In the rows, 128 means zero.
Known rows, with every way that one mark hangs from another:
Z_786(Z_516(Z_206 Z_279)): [120  82 129 112 159 133 152 111 101 111 107 112  97  79  68 158 126 161
 121 155 131 163  93  86  95]
Z_947(Z_466 Z_716(Z_516(Z_206 Z_279(Z_766) Z_786))): [ 93  61 134  69 145 126 129 118  92 111 135 133  93  70  60 152 152 164
 121 122 188 148  94 118  70]
Z_716(Z_516 Z_766): [133  96 123 122 149 138 107 138 129  96 133 131 116 115 123 138 111 160
 113 101 158 117 148 120 124]
Z_279(Z_516(Z_206(Z_947(Z_716)) Z_466 Z_786) Z_766): [132  71 158  57 147 133 165 161 126 131 161 133  86  64 141 182 138 193
 140 118 141 138  93 150  74]
Z_786(Z_516(Z_206) Z_947): [113  90 116 110 124 111 125 127 114 115 125 116  97  88  81 162 109 168
 119 140 108 154 104 110 103]
Z_716(Z_766): [140  88 121 129 144 143 109 154 139 102 149 120 115 115 113 152 113 163
 114  99 153 122 147 118 131]
Z_786(Z_947(Z_466 Z_716(Z_516))): [ 89  81 102 101 127 100  96 126 100 113 141 132  97 105 116 122 115 136
  89 111 149  99 115 139  68]
Z_466(Z_947(Z_279 Z_716(Z_766))): [129  73 133  87 126 107 125 171 150 110 183 117 130 112 136 146 130 160
 132  86 162 135 154 131  98]
Z_466(Z_947(Z_279(Z_516) Z_716(Z_766))): [123  68 119  97 139 109 129 169 152 107 164 124 105 104 144 121 113 163
 146  83 145 134 151 133  76]
Z_516(Z_206 Z_466 Z_786(Z_947(Z_716(Z_766)))): [ 91  70 139  39 111 127 111 164 167  95 145 139  93  87 108 192 158 205
 131 118 154 133 120 129 103]
Z_516(Z_279 Z_466(Z_947(Z_716)) Z_786): [103  74 160  63 140 133 154 147 134 123 133 132 119  73 119 149 162 173
 115 130 151 126  96 107  66]
Z_766(Z_206 Z_279 Z_466 Z_786(Z_947(Z_716))): [126 114 137 151 126 132  97 175 126 136 157  81 153 121  86 150 141 178
 127  78 126  80  66 115  89]
Z_466(Z_947(Z_279 Z_716(Z_516(Z_786) Z_766))): [114  68 145  64 111 103 122 167 153 105 159 142 136 102 119 127 142 179
 138  88 173 142 152 133  68]
Z_466(Z_947(Z_279(Z_516(Z_786) Z_766(Z_206)) Z_716)): [129  96 147 118 132 119 163 185 146 140 188 125 132 115 108 126 131 178
 169  73 130 154 108 140  69]
Z_206(Z_947(Z_466 Z_716(Z_766))): [132  44 122  91 146 108 108 176 123 113 174 126 116 111 137 151 108 142
  87  93 174 112 134 127  80]
Z_279(Z_516(Z_466)): [128 115 125 123 164 149 144 125 114 115 124 129  70  96 155 134 108 162
 120 120 103 103 117 135 102]
Z_279(Z_516(Z_206 Z_786(Z_947(Z_466))) Z_766): [101  70 109  98 118 107 105 137 112 124 138 136  66  76  56 146 108 186
 128 106 116 145 102 128  87]
Z_466(Z_947(Z_716)): [121  81 135 106 115 125 131 144 123 121 158 108 140 100 141 128 124 142
 116 112 157 121 129 125  90]
Z_716(Z_516(Z_786)): [123  97 140 110 117 134 122 126 118 116 120 139 121  99  97 125 131 174
 113 126 149 122 124 125  85]
Z_516(Z_466): [134 119 137 113 151 146 141 129 113 119 142 121  93 105 147 160 125 161
 106 122 120 104 119 133 124]
Z_279(Z_516 Z_766(Z_206 Z_466 Z_786) Z_947): [176 139 132 167 145 166 143 163  88 149 160  99  85 109 109 134  93 160
 142  41 112  97  73  99 115]
Z_716(Z_516(Z_279 Z_466) Z_766(Z_206 Z_786(Z_947))): [104 124 146 115 183 141 130 157 153 112 118 145 102 132 109 156 153 178
 116 109  94 106  65  84 122]
Z_206(Z_947(Z_466 Z_716(Z_516 Z_766))): [125  51 125  83 151 104 105 159 111 106 157 136 118 112 147 137 106 138
  84  95 180 106 134 129  72]
Z_766(Z_206 Z_466 Z_786(Z_947(Z_279(Z_516) Z_716))): [115 110 128 129 121 120 115 165 129 136 151 104  92 116 104 109 122 166
 138  84  70  90  77 112  63]
Z_786(Z_516 Z_947(Z_466)): [106  81  93 136 149 101 108 138  95 120 134 124  79  94  85 130  81 142
  90 108 105 130 111 115  81]
Z_206(Z_947(Z_279(Z_516 Z_766(Z_466 Z_786)) Z_716)): [164  79 141 115 156 122 134 174  99 151 184  97  81  69 134 136 108 160
 130  70 103  96  95 139  68]
Z_786(Z_516 Z_947(Z_279 Z_466 Z_716)): [100  72  92 109 147  82 121 153 104 123 166 121  71  93  95 136 106 143
 108 101 119 135 117 143  49]

Rows:
[137  85 107 104 120 122 133 143  85 126 170 121  89 106 126 147 119 134
  99  86 195 107 119 134  71]
Z_279(Z_947(Z_466 Z_716))
[113  58 132  50 104 117 142 131  95 122 136 134  89  82  59 166 163 170
 112 126 208 142  85 101  47]
Z_516(Z_206 Z_279(Z_947(Z_466 Z_716)) Z_786)
[130  91 148 124 123 147 127 174 121 131 160 103 135  92 103 112  98 167
 146  55 125 119 102 106  81]
Z_279(Z_516(Z_786) Z_766(Z_206 Z_466(Z_947(Z_716))))
[156  97 158 138 148 114 151 187 132 145 182 104 193 144 126 178 148 171
 118 107 177 111  83 143  78]
Z_766(Z_206(Z_947(Z_716)) Z_279)
[158  99 127 135 159 148 142 138  70 136 115 100  73  63  75 138 106 151
 108  89 124 113  70  67  77]
Z_766(Z_466 Z_786(Z_516(Z_279(Z_947))))
[103  98 149  58  98 119 126 131 136 120 126 139  94  88  94 183 151 204
 117 146 111 129  97 123 108]
Z_516(Z_206 Z_466 Z_786(Z_947))
[104  63  98  89 133  86  90 171 138 108 182 130  86 116 101 154 124 157
 107  82 149 117 141 143  84]
Z_786(Z_947(Z_279 Z_466 Z_716(Z_766)))
[120  98 136  72 103 105  79 130 122 106 127 116  86  97  84 150 126 188
 123  97  96 106 111  97 119]
Z_716(Z_516(Z_206) Z_766(Z_466 Z_786(Z_947(Z_279))))
[ 99 101 130  72 142 111 156 145 124 120 149 117  55  76 126 170 149 178
 145 130  86 142  85 135  77]
Z_766(Z_786(Z_516(Z_206 Z_466) Z_947(Z_279 Z_716)))
[ 85  78 132  70 126 110 122 109 119 111 115 128 112  88  83 161 162 164
 111 158 157 128  84 112  79]
Z_786(Z_947(Z_716(Z_516(Z_206 Z_279))))
[110  82 116 122 115 118 111 149 143 126 119 142  93  88  78 123 117 189
 123 123 109 124 109 128  67]
Z_279(Z_516(Z_786(Z_947)))
[121  77 104  82 110 120 138 121  84 114 141 124  62  94 122 138 114 148
 126 106 180 126 108 128  57]
Z_279(Z_516(Z_206) Z_947(Z_466 Z_716))
[150  88 106 126 138 128 137 156  87 137 160 140  61  82  86 138  98 167
 125  62 163 130 110 136  73]
Z_279(Z_516(Z_786) Z_766 Z_947(Z_466))
[152 118 149 151 168 158 131 145  97 136 154  94 129 111  68 161 116 155
 108  83 122 108  80  84 138]
Z_516(Z_279(Z_766(Z_206 Z_466)))
[105  81 142  80 129 136 148 150 136 117 132 135  97  75 154 117 125 174
 136 111 128 120 117 131  55]
Z_279(Z_516(Z_466(Z_947(Z_716)) Z_786))
[136  80 160  72 179 119 178 127  99 128 117 126  95  76 117 191 129 168
 100 163 110 147  70  94  89]
Z_786(Z_516(Z_206(Z_947) Z_279 Z_466))
[162 113 118 148 149 119 124 183 114 122 175 120 143 160  91 178 119 173
 120  49 202 117 106 119 112]
Z_716(Z_766(Z_206 Z_279(Z_947(Z_466))))
[135  93 152  95 116 125  85 132 109 103 114  92 149  92 102 141 119 188
 135  83 145 108 109  88 122]
Z_716(Z_516(Z_206) Z_766(Z_279 Z_466(Z_947) Z_786))
[113  62 104 109 145 131  96 157 123  93 162 119  96 110 121 136 110 141
 105  85 179 115 149 126  96]
Z_947(Z_466 Z_716(Z_766))
[143 128 148 152 121 161 115 144 107 130 137  92 123 126 102 118 113 155
 114  94  89  89  87  81 120]
Z_766(Z_206 Z_466 Z_786)
[147  53 152  90 162 131 122 153 106 115 110 102  98  64  74 160 107 171
 107 118 107 134  77  49  94]
Z_716(Z_766(Z_466 Z_786(Z_516(Z_206(Z_947) Z_279))))
[128 115 156 125 165 146 142 196 161 114 171 104 159 136 155 162 152 183
 153  70 151 112  95 120 113]
Z_516(Z_466(Z_947(Z_716(Z_766(Z_206 Z_279 Z_786)))))
[128  89 115 125 156 123 131 159  97 133 199 106  71  94 114 139 133 143
 129  76 139 121 116 153  89]
Z_947(Z_279(Z_766(Z_786)) Z_466 Z_716)
[ 98  82 149  39 127 146 124 139 145  81 128 143  97  89 132 168 154 193
 137 118 176 132 131 128  98]
Z_947(Z_716(Z_516(Z_206 Z_466 Z_786) Z_766))
[103  95 121 129 152 144 110 161 127  98 149 126 110 142 128 105 124 140
 124  79 151 110 110 104  91]
Z_947(Z_466 Z_716(Z_516 Z_766(Z_206 Z_786)))
[145  91 154  77 156 119 169 134 100 126 134 122  97  85 145 184 111 167
 107 147 106 142  93 116 100]
Z_786(Z_516(Z_206(Z_947) Z_466))
[137  84 156  49 153  99 182 148 109 128 165 120  91  84 155 190 136 167
 123 138 122 148 100 142  68]
Z_786(Z_516(Z_206(Z_947(Z_279 Z_716)) Z_466))
[118  80 137  57 109 109 139 104  79 121 106 151  90  90  53 153 150 174
 101 133 186 138  82  91  61]
Z_716(Z_516(Z_206 Z_279(Z_947(Z_466)) Z_786))
[101  79 145  65  95 132 127 118 123 103 123 131 120  88 100 140 156 178
 133 143 178 138 117 129  71]
Z_947(Z_716(Z_516(Z_206 Z_786)))
[139 103 142 125 137 140 134 175 121 133 178 109 104 102  87 133 117 179
 155  58 122 119 104 132  73]
Z_947(Z_279(Z_516(Z_786) Z_766(Z_206 Z_466)) Z_716)
[178 101 116 153 163 144 112 180  96 120 143  91 103  82  88 164  95 180
 133  38 164 111 104 101  98]
Z_716(Z_766(Z_279(Z_947) Z_466 Z_786(Z_516)))
[116  83 120  80 123 101  76 154 127 104 155 118 102  98 109 147 116 166
 108  72 141  90 138 130  92]
Z_786(Z_947(Z_279 Z_716(Z_516 Z_766(Z_466))))
[130 142 131 164 191 150 160 176 124 140 166 115  83 107 117 168 112 166
 138  82  63 134  66 118 131]
Z_279(Z_766(Z_206 Z_786(Z_516(Z_466) Z_947)))
[148  91 152 145 185 126 154 170  98 158 170 118 122 123  86 154 130 146
  98 102 111 122  49  89 102]
Z_516(Z_279(Z_766(Z_206(Z_947(Z_466)) Z_786)))
[131 116 170  87 139 126 176 185 143 142 206 125 134 118 132 170 155 181
 152  75 131 142 104 145 101]
Z_516(Z_466(Z_947(Z_279(Z_766(Z_206)) Z_716)) Z_786)
[147  80 138 121 148 111 119 180 127 123 168 131 141 156 119 152 101 151
  88  91 136 117 112  98 110]
Z_716(Z_766(Z_206(Z_947(Z_466))))
